Each row comes from the steps of one path. Every step used is in the known rows, and no mark comes twice. Write the path behind each row, first mark first.
In the rows, 128 means zero.
Known rows
midu -> rasoni -> lodezar -> piroz -> safi -> riso: [145 103 131 151 116 128 137 158 149 100 131 123 109 152 110  99 132 109
 133 123 102 131  83 121  97]
safi -> piroz: [122 102 110 135 124 117 125 154 142 136 144 133 116 136 167  99 144 122
 137 142 107 136 113 128  71]
safi -> piroz -> mela -> riso -> midu -> rasoni: [128 126 106 156 127 114 125 155 141 136 131 136 120 138 145 122 138 132
 143 136 109 134  94 130  68]
midu -> rasoni -> lodezar -> piroz: [134 107 122 143 116 122 127 157 145 128 131 126 106 148 103  76 140 115
 128 117 107 137  93 144  77]
lodezar -> rasoni -> midu: [110 107 109 138 124 108 124 152 155 133 141 125  94 135 151  98 143 127
 121 139 106 141  91 110  73]
riso -> mela -> safi: [109 104 115 124 124 112 111 151 140 146 138 132 103 132 106 114 143 126
 139 132 102 150  99 107  78]
piroz -> mela: [118  95 105 135 129 110 117 152 144 151 141 128 110 144  78 102 148 127
 128 142 105 136 111 116  73]
riso -> midu -> rasoni -> lodezar: [124 113 117 144 119 121 134 159 147 153 136 134 107 150 127 102 141 119
 118 119 108 138  88 133  83]
piroz -> lodezar: [128  86 120 140 127 102 128 154 147 164 135 130  97 151  91  92 149 124
 124 137 104 133 105 119  81]
rasoni -> lodezar -> piroz -> mela: [130  98 120 133 119 120 123 155 147 125 136 130 122 151  32  89 141 130
 137 114 100 137 106 132  82]
piroz -> safi -> mela: [125  93 113 142 126 117 120 159 147 117 141 126 103 148 145 117 141 115
 131 142 107 133 108 107  88]
safi -> piroz -> mela -> riso: [124 122 108 144 130 113 117 152 141 124 137 133 126 137 101 106 141 133
 149 141 106 131 114 118  71]
safi -> piroz -> lodezar: [138  91 118 141 123 110 131 156 145 148 137 133 111 143 128 100 145 126
 137 139 103 130 105 130  77]
safi -> piroz -> lodezar -> rasoni: [138  84 114 143 123 104 134 153 149 148 131 130 101 136 156 107 144 127
 134 138 105 136  89 130  69]
lodezar -> piroz -> safi -> mela -> riso -> midu: [132 113 132 153 119 115 124 157 150  96 135 132 105 154 152 119 134 125
 149 118 106 135 104 122  95]
mela -> safi -> riso: [113 114 124 135 125 116 127 151 140 136 152 135 119 141  98 118 141 117
 137 141 104 148  90 103  85]
mela -> safi -> piroz -> lodezar -> rasoni: [134  93 119 141 122 105 137 151 146 138 139 133 103 129 139 125 142 127
 146 132 104 147  75 123  72]
rasoni -> lodezar -> piroz -> mela -> riso -> midu: [128 123 129 145 119 117 127 155 149 122 133 137 125 157  45 101 137 138
 144 101 100 137 103 131  90]
piroz -> safi -> mela -> riso -> midu: [123 120 121 153 127 113 123 158 149 112 138 134 107 152 156 131 137 125
 137 132 108 132 105 106  97]
piroz -> mela -> riso -> midu -> rasoni: [122 122 108 155 130 107 121 154 144 151 129 133 104 146 104 112 142 130
 131 134 109 135  96 122  72]
rasoni -> midu: [110 113 113 136 125 113 122 155 151 132 145 129 104 140 123  93 144 126
 124 139 105 135 106 109  79]
mela -> safi -> riso -> midu -> rasoni: [119 116 123 146 121 119 135 153 140 145 144 138 112 142 138 134 138 115
 132 137 108 150  71 115  82]
riso -> midu -> rasoni: [120 103 111 146 123 113 128 154 144 162 136 132  96 144 165 107 145 118
 118 135 111 140  94 132  72]
mela -> safi: [112 105 119 133 126 111 123 151 141 141 150 132 103 135 115 109 146 119
 136 135 107 148  99 114  78]

Which path is each row?
[125  92 117 134 125 117 118 153 148 130 130 128 107 146 124 116 137 120
 133 144  98 135 104  89  97]  piroz -> safi -> riso -> mela
[123 128 128 145 118 127 139 157 142 137 143 140 123 147  96 131 135 117
 130 122 104 146  64 117  93]  mela -> safi -> riso -> midu -> rasoni -> lodezar
[124 119 117 151 131 113 115 157 147 103 138 127 104 149 134 111 138 118
 138 142 109 128 109 102  91]  piroz -> safi -> mela -> riso
[116 136 117 145 130 110 109 157 142 125 139 132 115 150 117  99 141 123
 133 143 110 133 108 116  78]  safi -> mela -> riso
[122 140 121 154 123 115 130 157 146 141 132 134 110 152 118  97 138 123
 125 117 108 133  89 128  86]  mela -> riso -> midu -> rasoni -> lodezar
[128 124 116 164 127 114 123 160 147 115 130 130  98 150 174 129 135 117
 134 136 112 131  89 114  88]  piroz -> safi -> mela -> riso -> midu -> rasoni
[128 112 133 135 117 125 129 153 143 108 145 135 138 149   4 115 135 127
 149 114  96 146  82 116  93]  rasoni -> lodezar -> piroz -> mela -> safi -> riso
[135 100 115 144 119 121 123 157 145 129 128 125 113 148  50  88 140 123
 132 119 105 136  92 139  73]  midu -> rasoni -> lodezar -> piroz -> mela
[134  96 123 141 123 110 134 154 142 137 144 136 113 135 115 120 143 126
 148 134 103 141  91 123  78]  mela -> safi -> piroz -> lodezar
[141  94 124 149 117 124 134 157 149 108 130 121  95 147 127  90 137 111
 132 116 105 130  92 133  89]  midu -> rasoni -> lodezar -> piroz -> safi
[124 112 124 145 122 107 121 151 148 129 134 136 113 151  86 105 140 137
 147 117 105 139 109 130  80]  lodezar -> piroz -> mela -> riso -> midu
[119 112 116 133 123 118 129 151 138 125 152 136 119 128 153 119 142 121
 149 135 107 148 100 122  72]  mela -> safi -> piroz
[137  97 140 142 111 128 144 156 154 106 140 135 120 160 113 115 133 121
 137 109  97 135  94 116 112]  rasoni -> lodezar -> piroz -> safi -> riso -> midu
[123  92 119 133 122 110 121 149 142 124 144 131 110 137  57 112 143 128
 151 123 104 149  97 124  73]  lodezar -> piroz -> mela -> safi
[125  94 117 144 125  99 130 155 158 143 132 126  89 142 112 101 144 131
 121 137 103 134  82 111  79]  piroz -> lodezar -> rasoni -> midu
[118 108 117 135 128 117 123 150 140 135 148 134 125 141  47 129 141 125
 140 142 101 147  89  98  83]  piroz -> mela -> safi -> riso
[125 113 112 142 123 120 126 157 144 145 135 126 105 146 108  85 143 114
 117 128 108 134  92 128  78]  midu -> rasoni -> lodezar
[129 115 118 156 123 109 122 153 144 133 125 131 104 147 101 104 139 131
 142 121 109 138  94 139  71]  lodezar -> piroz -> mela -> riso -> midu -> rasoni
[125 133 114 155 127 116 126 157 146 139 130 135 117 151  67 110 138 131
 129 119 106 133  89 123  82]  piroz -> mela -> riso -> midu -> rasoni -> lodezar
[128 102 128 133 115 120 128 155 147 123 140 130 115 151  87  77 142 122
 133 112 103 138 108 137  85]  rasoni -> lodezar -> piroz
[142 101 122 152 117 127 125 163 147  95 130 122 106 151 119 103 133 110
 135 122 107 132  87 133  90]  midu -> rasoni -> lodezar -> piroz -> safi -> mela
[133  98 114 145 121 106 135 156 156 128 133 130 103 134 149 109 140 134
 134 138 103 133  83 118  73]  safi -> piroz -> lodezar -> rasoni -> midu
[135 113 132 147 111 127 138 158 147 129 132 135 124 157 109 100 134 118
 129 115 104 140  80 139  90]  safi -> riso -> midu -> rasoni -> lodezar -> piroz
[116 110 112 125 121 118 116 152 138 129 139 136 118 123 144 124 140 128
 153 133 102 150  98 116  73]  riso -> mela -> safi -> piroz
[125  94 102 136 126 116 122 153 142 136 141 132 126 136 114 111 144 130
 140 143 105 136 111 123  68]  safi -> piroz -> mela
[130 106 120 144 122 106 137 154 153 118 141 132 105 125 137 130 138 133
 146 131 102 144  69 111  76]  mela -> safi -> piroz -> lodezar -> rasoni -> midu
[137  96 128 141 116 127 126 160 150  90 137 127 115 155 100 102 135 118
 140 117 103 133 102 126  98]  rasoni -> lodezar -> piroz -> safi -> mela
[115 132 119 147 126 111 116 158 144 133 139 139 118 153 137 115 139 128
 134 133 110 137 105 120  84]  safi -> mela -> riso -> midu
[139  91 129 153 116 121 139 154 149 120 133 129  99 150 168 120 134 113
 135 128 106 137  84 123  92]  lodezar -> piroz -> safi -> riso -> midu -> rasoni
[125 103 125 136 120 117 124 149 141 118 145 133 124 143  42 119 139 125
 151 131 101 149  89 115  81]  lodezar -> piroz -> mela -> safi -> riso
[135  95 132 133 114 127 125 157 150 101 126 129 118 153  85 101 131 122
 142 117  93 133  99 107 106]  rasoni -> lodezar -> piroz -> safi -> riso -> mela
[120 136 114 157 127 113 117 159 142 136 131 135 107 150 151 114 138 121
 129 137 115 136  90 129  75]  safi -> mela -> riso -> midu -> rasoni
